Known rows, with every step that occurs:
S > R > D > E > B: [ 0.474  1.141 -0.003  1.182 -1.271  1.953 -4.778  2.061 -0.726 -1.437
 -3.885 -2.644 -3.582  2.176 -1.016  4.434  0.696 -5.045  0.953 -6.548
 -1.865 -1.842  1.041]
B > A > D > R > S: [-0.382 -2.948  3.773  0.796  7.391 -3.349 -2.838 -0.821  2.809 -0.194
  0.006 -1.211  1.804  7.467 -1.255  4.360  1.121 -4.349  2.879 -4.223
 -3.575 -2.154  3.017]
R > B > A: [-2.859 -0.348  2.731  3.903  6.851 -3.146 -1.549  0.467  2.435  0.195
  0.060 -1.048  1.438  7.682 -4.363  3.233  1.797 -4.769  1.741 -3.823
 -1.337 -4.760  0.655]
S > R > B > E > D > A: [-3.717  2.680 -2.622  0.806  2.240 -1.998 -3.867  2.219  0.159 -1.789
 -3.476 -5.423  0.261  8.564 -0.166  2.116  3.571  0.014 -0.218 -7.057
  0.476 -4.702  1.223]
E > D: [ 0.897 -0.191  0.117  2.537  2.412 -2.552 -4.811  1.949  2.793 -0.499
 -1.517 -3.010  1.317  5.754 -3.180  2.968  2.023 -1.981 -1.226 -2.799
 -2.571 -2.996  0.253]
T > A > B > E > D: [-1.008  2.896  0.385 -0.147  2.205 -1.110 -3.458  2.914  2.533 -1.310
 -1.449 -6.764  1.946  7.087 -1.041  1.589  4.649  1.139 -2.285 -4.834
 -4.286 -4.174  0.317]
A > D > E > B: [ 1.062 -0.687  0.156  1.218  2.145  0.976 -4.097  1.911  1.084 -1.679
 -1.234 -3.256  0.817  3.956  0.582  2.600  0.476 -5.347  2.346 -2.133
 -3.396 -2.894 -0.546]
A > B > E: [-2.159  1.376  2.465  2.246  2.179 -0.395 -0.557  1.624  4.365 -1.723
  1.233 -3.920 -1.058  5.912 -2.406  3.364  3.762 -1.015 -0.091 -3.547
 -3.808 -6.732 -0.026]
T > A > B > E > D > R > S: [ 0.120  1.854  1.632 -2.963  2.826 -2.550 -4.547  2.853  2.136  0.377
 -2.857 -7.329 -0.284  8.580 -0.601  3.385  4.654  0.652 -0.815 -6.972
 -4.386 -2.254  2.973]
S > R > B > A: [-3.527  0.220  1.776  3.870  4.696 -2.197 -1.925 -0.799  0.687  0.000
 -1.498 -0.661  0.862  6.675 -3.894  2.997  0.497 -4.396  1.217 -5.729
 -0.671 -5.241  1.718]
E > B > A > D: [ 0.273 -2.336  1.790  2.692  5.561 -0.891 -3.485 -0.982  3.260 -1.195
  1.730 -2.013  4.309  5.829 -0.248  2.491  0.811 -6.028  1.473 -1.359
 -2.214 -1.590 -0.534]
E > B: [ 2.529 -0.613  0.681  2.692  0.964 -0.650 -3.101  1.171  3.489 -0.414
  0.140 -2.596  0.472  4.747 -2.681  3.191  0.694 -4.652  0.866 -1.680
 -1.867 -2.438  0.022]
T > A > D: [ 0.304 -0.535 -0.325  1.273  4.493 -0.470 -2.123  0.535  1.279 -3.006
 -0.229 -1.958  3.874  5.111 -1.811  2.278  0.182  0.057  1.544 -3.410
 -5.224 -4.365  1.341]
W > A > B > E > D > R > S: [-1.204  0.827  3.146 -1.242  3.041 -1.466 -3.467  3.686  0.441  0.803
 -1.310 -5.602 -2.357  7.705 -3.003  5.843  2.990 -0.175 -0.674 -6.724
 -1.458 -1.429  2.084]
S > R > D > E: [-1.274  1.376  0.622  2.037  0.112  0.609 -3.240  2.135 -0.606 -2.084
 -4.271 -1.222 -3.811  2.246 -2.561  4.464  1.183 -2.687  0.859 -6.940
 -3.065 -4.533  1.768]
W > A: [ 0.454 -0.048  1.665  3.440  2.933 -0.636 -0.570  2.115  1.134 -0.764
 -0.130 -0.208 -0.062  4.455 -6.779  3.798 -0.303 -1.254  0.471 -3.062
 -0.952 -3.625  0.192]
S > R > D > E > B > A > T: [-1.276  0.609  0.903  1.209  2.266  0.256 -4.879  0.042 -0.205 -1.812
 -2.322 -2.764  0.481  1.987  2.070  3.984  0.848 -7.465  1.316 -6.567
 -0.893 -0.567  1.464]
A > T: [-0.080 -0.952  0.578  2.854  3.247 -1.987 -1.963  0.487  3.140 -2.492
  1.302 -1.692  2.123  3.568 -1.194  4.322  0.339 -3.078  1.516 -2.773
 -2.996 -4.664  1.261]
S > R > B > E: [-4.224  1.373 -0.256  1.682  1.845  0.083 -0.201  1.844 -0.144 -1.991
 -1.305 -3.052 -1.075  5.928 -2.978  4.354  1.722 -1.442  0.886 -6.755
 -0.580 -6.690  0.642]
W > A > D: [-1.055 -1.558  1.114  2.884  4.702  0.714 -0.893  1.370 -0.486 -2.580
  1.357 -0.181  1.540  4.280 -4.478  4.750 -1.235 -0.845  1.329 -3.103
 -2.326 -3.497  0.407]
B > A > W: [-0.058 -0.017  4.623  4.453  4.080 -3.840 -0.831  0.887  2.937 -0.862
  2.633  0.804  2.029  5.897 -4.836  2.051  1.792 -3.748  1.037 -1.221
 -4.003 -3.927 -0.168]
R > D: [-0.811 -0.616  1.800  3.106  2.860 -0.858 -2.407  1.831  2.266 -2.556
  0.056 -1.010 -1.968  3.935 -3.959  6.070  1.561 -1.953  0.646 -4.858
 -3.154 -3.476  1.148]
R > D > E > B > A: [ 0.402  0.449  2.911  1.874  3.449 -0.580 -4.408  2.068  2.104 -0.293
 -2.375 -2.398 -0.992  4.323 -1.457  3.285  3.007 -7.211  0.802 -4.174
 -1.746 -0.611 -0.510]
D > R: [ 0.317  0.811  1.937  2.242  2.474 -3.743 -2.210  2.405  2.833  0.761
 -1.984 -0.521 -1.049  5.937 -3.770  3.493  0.511 -2.961  2.183 -3.317
 -2.119 -3.217  2.028]

Rows:
[-0.383  0.284  0.655  3.027  3.318 -2.010 -3.074  1.468  3.281 -2.840
 -1.016 -1.421 -1.916  5.628 -2.331  3.948  2.439 -1.323  1.323 -4.791
 -2.729 -3.438  1.910]
R > D > A
[ 0.787  0.036  1.223 -1.875  2.752 -3.094 -4.007  3.431  3.006  0.436
 -2.825 -5.390 -0.825  7.747 -1.666  5.029  4.374 -1.303 -0.479 -5.428
 -1.683 -1.676  1.450]
B > E > D > R > S
[-0.869  0.578  2.738 -1.270  2.643 -2.574 -4.455  2.729  2.997  0.509
 -1.475 -6.647 -2.139  8.135 -0.600  5.248  4.543 -1.316 -0.502 -5.886
 -3.340 -2.828  2.243]
A > B > E > D > R > S
[ 0.292  0.260 -1.674  1.880  3.553 -4.099 -5.658  0.794  3.531 -2.293
 -0.852 -4.178  3.485  6.189  1.581  2.064  1.929 -1.714  0.480 -3.017
 -2.087 -2.528  1.912]
E > D > A > T
[-2.858  0.174  0.176  3.363  1.907 -0.977 -2.014  0.556 -0.372 -1.068
 -1.518 -1.282 -1.110  5.459 -3.782  4.483 -0.742 -2.543  1.677 -6.118
 -1.531 -6.071  2.067]
S > R > B
[ 2.158  0.656 -0.945 -0.472  2.330  1.003 -4.192  2.229  0.008 -1.747
 -2.653 -4.082  2.701  4.190  0.796  1.148  0.551 -3.240  2.054 -3.156
 -4.413 -2.284  0.189]
T > A > D > E > B
[-3.969  1.243 -2.013  0.001  5.058 -3.252 -4.059  2.939  1.539 -3.039
 -0.481 -6.551  2.505  8.146  2.517  3.615  3.606 -1.044  0.969 -5.433
 -0.206 -3.794  0.695]
R > B > E > D > A > T
[-5.658  0.462  1.268  0.034  5.719 -1.489 -0.816  3.784 -0.495 -1.918
 -0.097 -2.880 -0.249  7.702 -0.522  5.889  1.209 -2.174  3.717 -5.645
 -1.598 -4.369  0.967]
A > D > R > B > E
[ 1.373  0.722 -0.961  2.605  2.746 -3.843 -5.425  1.527  3.803 -0.891
 -2.320 -3.538  1.501  7.514 -1.527  1.140  2.854 -1.031 -0.472 -2.680
 -1.935 -2.940  1.197]
E > D > A
[-1.308  0.371  3.270  3.976  2.562 -0.073 -1.248  1.473  1.213 -0.647
  1.118 -1.291 -1.524  4.767 -5.661  3.982 -0.130 -1.401  0.428 -3.840
 -2.672 -4.699  1.053]
W > A > B
[ 0.615 -2.991  2.075  0.280  4.831 -2.016 -2.823  0.471  1.740 -1.276
 -0.099 -1.767 -0.319  6.191 -1.326  5.951  0.104 -2.660  3.379 -4.380
 -4.382 -2.904  3.329]
A > D > R > S
[-2.553  1.438  1.030  3.604  1.129 -0.539 -3.830 -0.688  1.731 -2.691
 -1.206 -2.179 -3.542  5.100 -0.812  3.758  1.283 -0.830  1.047 -7.225
 -3.701 -4.850  3.920]
S > R > D > A > B
[ 0.182  1.423  1.669  2.375  2.518 -1.221 -2.191  0.705  2.883 -0.824
 -0.601 -2.891  0.794  5.757 -3.118  1.659  1.460 -0.522  0.285 -3.973
 -5.709 -5.427  2.231]
T > A > B
[ 0.324  1.084  0.925  1.353  2.484 -4.378 -5.281  3.339  2.139  1.208
 -3.094 -2.423  0.118  6.835 -2.824  3.433  1.357 -2.624  0.215 -3.622
 -1.635 -1.167  1.602]
E > D > R
[-3.012  3.102  2.451  0.149  2.559 -1.812 -2.983  4.836  0.066  0.921
 -1.802 -4.547 -1.352  7.243 -3.271  4.256  2.279 -0.320 -0.931 -5.583
 -0.323 -1.482  0.727]
W > A > B > E > D > R
[ 0.088 -0.148 -0.525  2.744  3.547 -3.316 -2.691 -0.107  4.179 -2.922
  0.540 -2.138  2.354  5.198  0.409  2.243  1.079 -2.164  2.297 -2.841
 -2.322 -4.713  2.176]
D > A > T
[ 2.010 -1.357  2.624  0.748  2.956 -3.277 -2.604  1.368  3.192  0.645
 -1.425 -1.589 -1.924  6.385 -3.678  5.162  1.109 -2.783  2.168 -4.527
 -3.051 -2.993  3.291]
D > R > S
[ 1.476 -3.234  3.104  0.112  6.061 -2.272 -4.339 -0.900  2.676  0.311
  0.425 -2.601  2.190  7.391  0.302  4.336  0.828 -6.676  3.087 -3.605
 -2.402  0.546  2.240]
E > B > A > D > R > S
[-0.205  2.230  0.397  1.341  1.630 -3.614 -3.003  3.799  2.650 -2.538
  0.382 -4.179  1.313  7.719 -1.157  1.350  4.711  0.375 -0.475 -2.464
 -2.903 -3.458 -0.856]
B > E > D > A > W
[ 2.749  0.829  0.706  1.736  0.257 -0.193 -3.730  2.753  2.520  0.092
 -2.645 -3.219 -0.889  4.069 -1.620  1.776  1.560 -5.585  1.330 -1.933
 -2.120 -2.999 -0.549]
D > E > B
[-4.692 -0.437  0.975  3.244  5.481 -2.380 -2.103 -1.492  0.163 -1.474
  0.277 -1.400  2.900  5.283 -0.827  3.926 -0.536 -4.923  2.117 -6.173
 -0.573 -4.840  2.303]
S > R > B > A > T
[-4.462  0.155  2.979  2.027  7.701 -5.281 -2.216  1.074  1.090  0.570
 -0.107 -1.284  1.939  7.298 -0.754  4.606 -0.129 -6.108  4.029 -5.076
 -0.509 -2.556  2.617]
D > R > B > A > T
[-3.662  3.096 -0.959  1.198  1.267 -2.679 -3.214  3.473 -1.414 -2.653
 -0.823 -4.237 -0.048  8.358 -0.727  2.407  2.775  0.232  0.513 -6.143
 -1.404 -4.381  0.630]
S > R > B > E > D > A > W
[-2.582  1.963  1.772  1.461  2.402  0.039 -2.476  3.431  0.844 -0.997
  0.005 -4.964 -0.272  6.206 -3.711  3.942  2.910  0.306 -2.231 -4.605
 -1.343 -3.305 -0.764]
W > A > B > E > D
[-3.166  1.987  1.810  1.884  2.955 -0.585 -1.811  1.920  3.885 -3.575
  0.457 -4.483 -3.119  6.564 -0.257  4.139  4.976 -0.013  0.428 -5.942
 -3.563 -5.219  1.414]
R > D > A > B > E
[-1.286 -0.792  1.562  1.829  4.397 -2.484 -2.600  1.669  1.480 -1.038
 -0.477 -0.559  0.753  5.757 -1.564  4.259 -0.557 -2.672  3.195 -3.239
 -3.374 -3.116  2.045]
A > D > R
[-4.193  2.068  1.507  0.426  3.992 -2.623 -0.330  4.521  1.043  0.050
 -1.568 -3.010 -1.891  7.961 -2.922  5.057  2.263 -2.446  2.671 -5.566
 -0.292 -4.461  0.932]
D > R > B > E
